What can hang from each mark:
Y: D
L: A
J: S V X
A: C
X: D J
B: F
D: C X
F: C V
C: A F

Every row comes from one small tree of marks. The marks that hang from a mark follow it in brackets, in alphabetical order. Every link used is in the known rows. Which tree was each row made from?
Known rows:
J(S X(D)): [ 18.0  27.5  37.0  42.9 -43.5 -20.0  33.5  29.0  -8.4  22.9   2.4  -3.6
 -51.5  36.6  30.7   2.6  12.0 -26.8 -37.5 -38.9  21.7]
D(C(F(V)) X): [-23.6   4.9   5.9  51.9 -19.3  -9.2 -12.6  53.1   7.6  19.9  25.5 -17.3
 -41.1  29.2   6.0 -14.5  31.8  -7.3 -21.0 -22.2  34.4]
B(F(C)): [ -3.8  26.0   2.2  68.4   6.5   6.5 -20.1  22.9  -8.8 -13.3   6.9   0.6
 -52.3   9.2   9.2  -9.0  32.2 -10.5   8.0 -19.8  52.1]
B(F): [ -3.5  22.4  16.8  63.8  -6.7   2.3  -6.8  12.2 -12.9  -2.9  20.1  -1.8
 -59.7  16.4   3.0  -3.1  20.3   0.3 -10.4 -25.9  38.7]
Y(D(C(A) X(J(V)))): [-10.8  -4.5  12.6  53.5 -32.7 -35.4   5.7  43.5  43.4  34.4  -4.7 -19.3
 -37.2  54.3  19.7   0.1  35.4   7.6 -28.1  -3.1  38.1]
J(S V X(D(C(A)))): [ 11.1  24.2  34.2  36.1 -48.6 -17.0  13.0  31.2  -2.3  22.3  15.3   3.8
 -52.7  48.5  38.8  23.9  23.1 -27.4 -51.3 -44.9  53.1]
C(A F(V)): [ 24.9  30.2  19.2  57.6  -5.8  10.2 -46.1  -3.6 -23.1  13.8  37.3 -14.6
 -40.2  14.7  25.3 -37.1  42.6 -27.0  -7.5 -41.0  31.9]
X(D(C(F)) J(S V)): [ -6.6  35.2  32.4  32.7 -63.6  28.4   6.8  33.6  17.2  26.4  17.5  -6.7
 -64.7  51.0  26.1  15.8   1.9 -22.4 -52.7 -39.2  32.1]
B(F(V)): [ -2.0  25.9  18.4  64.1 -26.3  17.0 -22.3  11.0 -21.4  -4.2  21.5   6.3
 -67.4   5.2   7.8 -13.8  24.8 -19.9 -15.3 -35.4  40.2]
A(C): [  5.9  31.5  33.1  70.0   1.9 -28.2   0.5  16.7 -18.9   6.4  39.8 -14.9
 -57.0   6.1  17.6  -8.7  28.2   9.6   8.4 -31.3  13.6]
L(A(C(F))): [ -3.1  26.5  30.9  73.9   4.6 -25.2  -5.3   7.2 -50.3  16.3  38.1  -7.6
 -55.0  13.7  19.6 -13.4  12.0  -6.4  10.8 -29.9  19.9]
J(V X(D)): [-11.4  27.8  30.8  57.9 -17.6 -19.1  15.3  42.4 -10.9  16.5  12.6   0.3
 -51.7  32.5  35.9  41.0  18.5 -19.4 -41.1 -29.0  64.8]
D(C(A F) X): [ -8.8   4.1   1.3  47.0   0.2 -19.2 -19.1  34.5  13.7  18.9  25.3 -26.7
 -26.1  44.9   8.1 -19.2  45.1   2.2 -15.0 -13.5  40.5]
X(D J(S V)): [ -3.9  42.3  46.6  36.7 -59.7  12.4  17.2  19.9  18.7  20.3   1.1  -1.9
 -69.8  45.6  29.5  17.9   0.2 -24.0 -47.1 -36.4  30.3]
A(C(F)): [ 15.0  34.4  23.3  69.8   7.5 -18.4 -15.3  21.0 -30.0  19.9  44.8 -20.0
 -58.8   2.9  18.0 -13.7  25.2  -0.6   4.3 -33.2  14.0]
X(D): [-25.7  27.5  28.6  62.6 -10.3   9.0  17.1  20.7   5.9  -8.4  20.7 -12.1
 -34.3  28.1  15.8   4.9  17.7   3.7 -17.4 -20.4  23.9]
C(A F): [ 23.5  26.6  17.6  57.0  13.1  -4.0 -30.9  -2.0 -14.6  14.4  35.8 -22.7
 -33.0  26.3  21.4 -26.1  38.4  -6.0  -3.0 -30.9  30.5]
D(C X(J)): [-24.8   7.8  18.7  41.6 -32.2 -21.0  17.5  48.2  35.7  20.9   6.1 -21.8
 -47.0  50.2   6.6  -2.3  25.5   7.0 -22.2 -11.2  32.3]
X(D J(V)): [-19.8  40.6  38.2  49.5 -38.7  15.7  10.8  25.0  17.2  12.6   7.1  -6.9
 -59.9  40.3  27.6  25.3   7.9 -15.0 -39.3 -23.8  44.2]
D(X): [-21.5  11.6  21.2  56.2   0.4 -40.8  13.7  37.5  15.5  12.5   3.2 -18.7
 -40.6  30.2   6.3  -3.1  26.7   6.0 -10.6 -11.2  31.2]
Y(D(C(A F(V)) X(J))): [  2.0  -1.7   4.2  53.8 -40.0 -17.0 -11.9  42.3  29.1  42.2  -0.9 -23.1
 -37.6  43.8  19.2 -25.7  37.5 -11.7 -27.4  -7.2  26.4]

Which tree is each row?
[  6.8  22.4  14.7  52.8 -29.2   8.5  -5.3  32.0 -16.1  15.8  25.1  -9.3
 -36.0  31.5  32.5  -5.5  35.6 -31.2 -33.0 -30.4  46.1]
J(X(D(C(A F(V)))))
[-16.9  11.1  27.5  30.3 -50.0 -27.4  16.2  48.8  35.8  30.0   3.0 -11.5
 -61.6  54.7  12.5  10.1  18.0  -3.1 -36.7 -25.7  37.4]
D(C X(J(S V)))
[ 17.5  23.4  27.4  40.0 -58.7   2.4  15.0  38.8 -14.5  26.9  16.6  -2.0
 -52.7  33.4  30.9  -5.1  15.2 -38.4 -44.5 -47.1  23.8]
J(S X(D(C(F(V)))))
[ -5.8  -7.9   0.3  62.4 -23.3 -23.4 -12.8  43.0  21.2  31.3  10.0 -21.1
 -26.7  36.6  15.5 -23.7  42.3  -2.3 -20.5  -8.2  26.7]
Y(D(C(A F(V)) X))
[  3.8  40.3  43.0  37.4 -59.3  16.6  25.5  14.0  19.2  16.7  -1.8 -10.4
 -60.6  43.7  23.2  -5.3   2.0 -20.8 -36.9 -31.2   9.6]
X(D J(S))
[ -2.5  33.9  20.1  42.6 -49.6  46.8 -17.4  15.5  11.1  13.4  23.2 -16.1
 -44.1  42.7  26.2 -17.5  27.4 -27.6 -34.5 -26.2  31.7]
X(D(C(A F(V))) J)
[-14.2  23.7  13.7  55.7 -22.4  35.6 -19.0  18.2  -1.1  -4.0  39.8 -13.4
 -27.5  31.4  19.8 -15.1  35.2 -13.3 -23.9 -28.3  32.5]
X(D(C(A F(V))))
[ 13.7  36.5  27.9  30.1 -70.8  42.5 -11.1  11.2  12.1  21.6  17.1 -11.5
 -53.6  47.2  27.9 -25.2  19.7 -37.1 -43.0 -39.4  18.4]
X(D(C(A F(V))) J(S))
[ 16.4  36.8  24.8  70.3  -7.5  -6.3 -28.1  20.0 -36.9  19.3  46.3 -13.3
 -64.7  -6.2  21.2 -22.9  28.6 -17.2   0.4 -40.6  14.6]
A(C(F(V)))
[ 13.1  36.0  51.0  36.3 -49.7 -14.0  12.7  16.5  12.4  28.6   8.4  -3.5
 -77.1  39.0  26.6  11.4   4.2 -12.3 -30.0 -47.0  27.0]
X(J(S V))
[ -0.8  12.2  16.2  31.4 -43.4 -14.6   6.6  48.5  24.8  40.3   5.9 -22.6
 -56.1  50.5   8.6 -13.4  16.2 -10.6 -32.0 -23.5  21.8]
D(C(F) X(J(S)))
[  9.1  31.8  14.1  64.1  -2.0   6.5 -42.6   9.1  -6.0 -14.4  14.1  -2.4
 -33.2   4.6  32.3 -37.9  58.8 -30.4  19.9 -34.2  46.3]
F(C(A) V)
[  6.1  36.3  30.0  29.4 -59.9  29.5  -9.0  17.6  17.5  24.7  18.2  -8.7
 -57.8  55.9  30.9   4.5  15.1 -28.2 -51.1 -38.1  37.8]
X(D(C(A F)) J(S V))
[-16.6  21.6  29.2  45.8 -21.9 -34.7   8.3  40.1  24.7  29.3  -8.4 -14.8
 -62.0  40.7  15.6  13.1  18.6  -8.2 -28.5 -13.9  47.2]
D(X(J(V)))
[-14.4  11.0   9.6  41.1 -27.1 -11.8   2.0  52.6  23.7  34.7  11.3 -26.3
 -49.0  47.0   7.6  -7.2  22.6  -3.2 -26.8 -12.9  32.8]
D(C(F) X(J))
[-27.7  19.9  15.1  59.1 -14.5  24.7   6.7  34.2   4.1  -2.4  38.1 -16.1
 -29.2  33.8  12.7   3.4  19.7   5.3 -22.6 -23.0  25.5]
X(D(C(F)))
[-11.1  16.9  21.8  55.7 -24.0  -8.5  27.3  42.5  -3.5   8.8  20.7  -9.6
 -35.5  37.2  25.7  13.8  24.8  -7.1 -28.7 -23.8  39.8]
J(X(D(C)))
[  9.3  30.4  41.2  42.2 -44.4 -24.5  23.7  35.9  -9.3  26.7   4.8   6.2
 -63.1  38.0  38.2  31.4   8.8 -31.0 -51.3 -45.5  47.9]
J(S V X(D))
[ 27.8  25.0  25.2  37.4 -56.1   2.5   2.9  26.3 -15.0  26.0  16.7  -3.7
 -47.2  37.9  34.8 -14.3  26.1 -43.1 -43.3 -46.8  28.7]
J(S X(D(C(A F(V)))))
[-15.5  21.3  12.5  55.2 -10.4  26.3  -8.9  18.6   5.0  -3.7  38.5 -18.5
 -22.2  39.3  17.3  -8.0  32.6  -0.4 -21.2 -21.9  31.2]
X(D(C(A F)))
[ -9.4  21.6  24.1  52.0 -21.6 -12.3   5.1  37.5  -4.4  12.7  23.7  -1.9
 -41.0  42.6  36.8  32.8  32.8 -16.1 -41.2 -29.2  70.2]
J(V X(D(C(A))))
[ -6.9  14.6  18.9  30.6 -44.4 -17.6   0.4  53.5  24.3  43.4   8.0 -16.4
 -63.2  51.9  13.4   5.3  14.8 -13.1 -40.6 -27.3  38.3]
D(C(F) X(J(S V)))
[ -1.8  34.3  37.5  29.5 -63.8  22.2   3.4  14.0  26.6  14.8  14.1  -4.8
 -56.1  58.3  30.1   8.8  17.5 -19.4 -47.9 -36.7  37.2]
X(D(C(A)) J(S V))
[ -0.6  -3.0  17.9  45.0 -47.0 -37.6   9.9  40.0  44.0  39.5  -8.9 -16.2
 -42.8  56.7  21.1  -4.6  31.5   1.8 -33.5 -10.9  29.0]
Y(D(C(A) X(J(S V))))
[-13.7  32.6  40.1  33.0 -68.4  20.7  19.1  30.1  26.2  15.8  13.3  -2.8
 -63.7  53.4  26.0  20.3   4.5 -13.7 -49.0 -37.8  31.7]
X(D(C) J(S V))
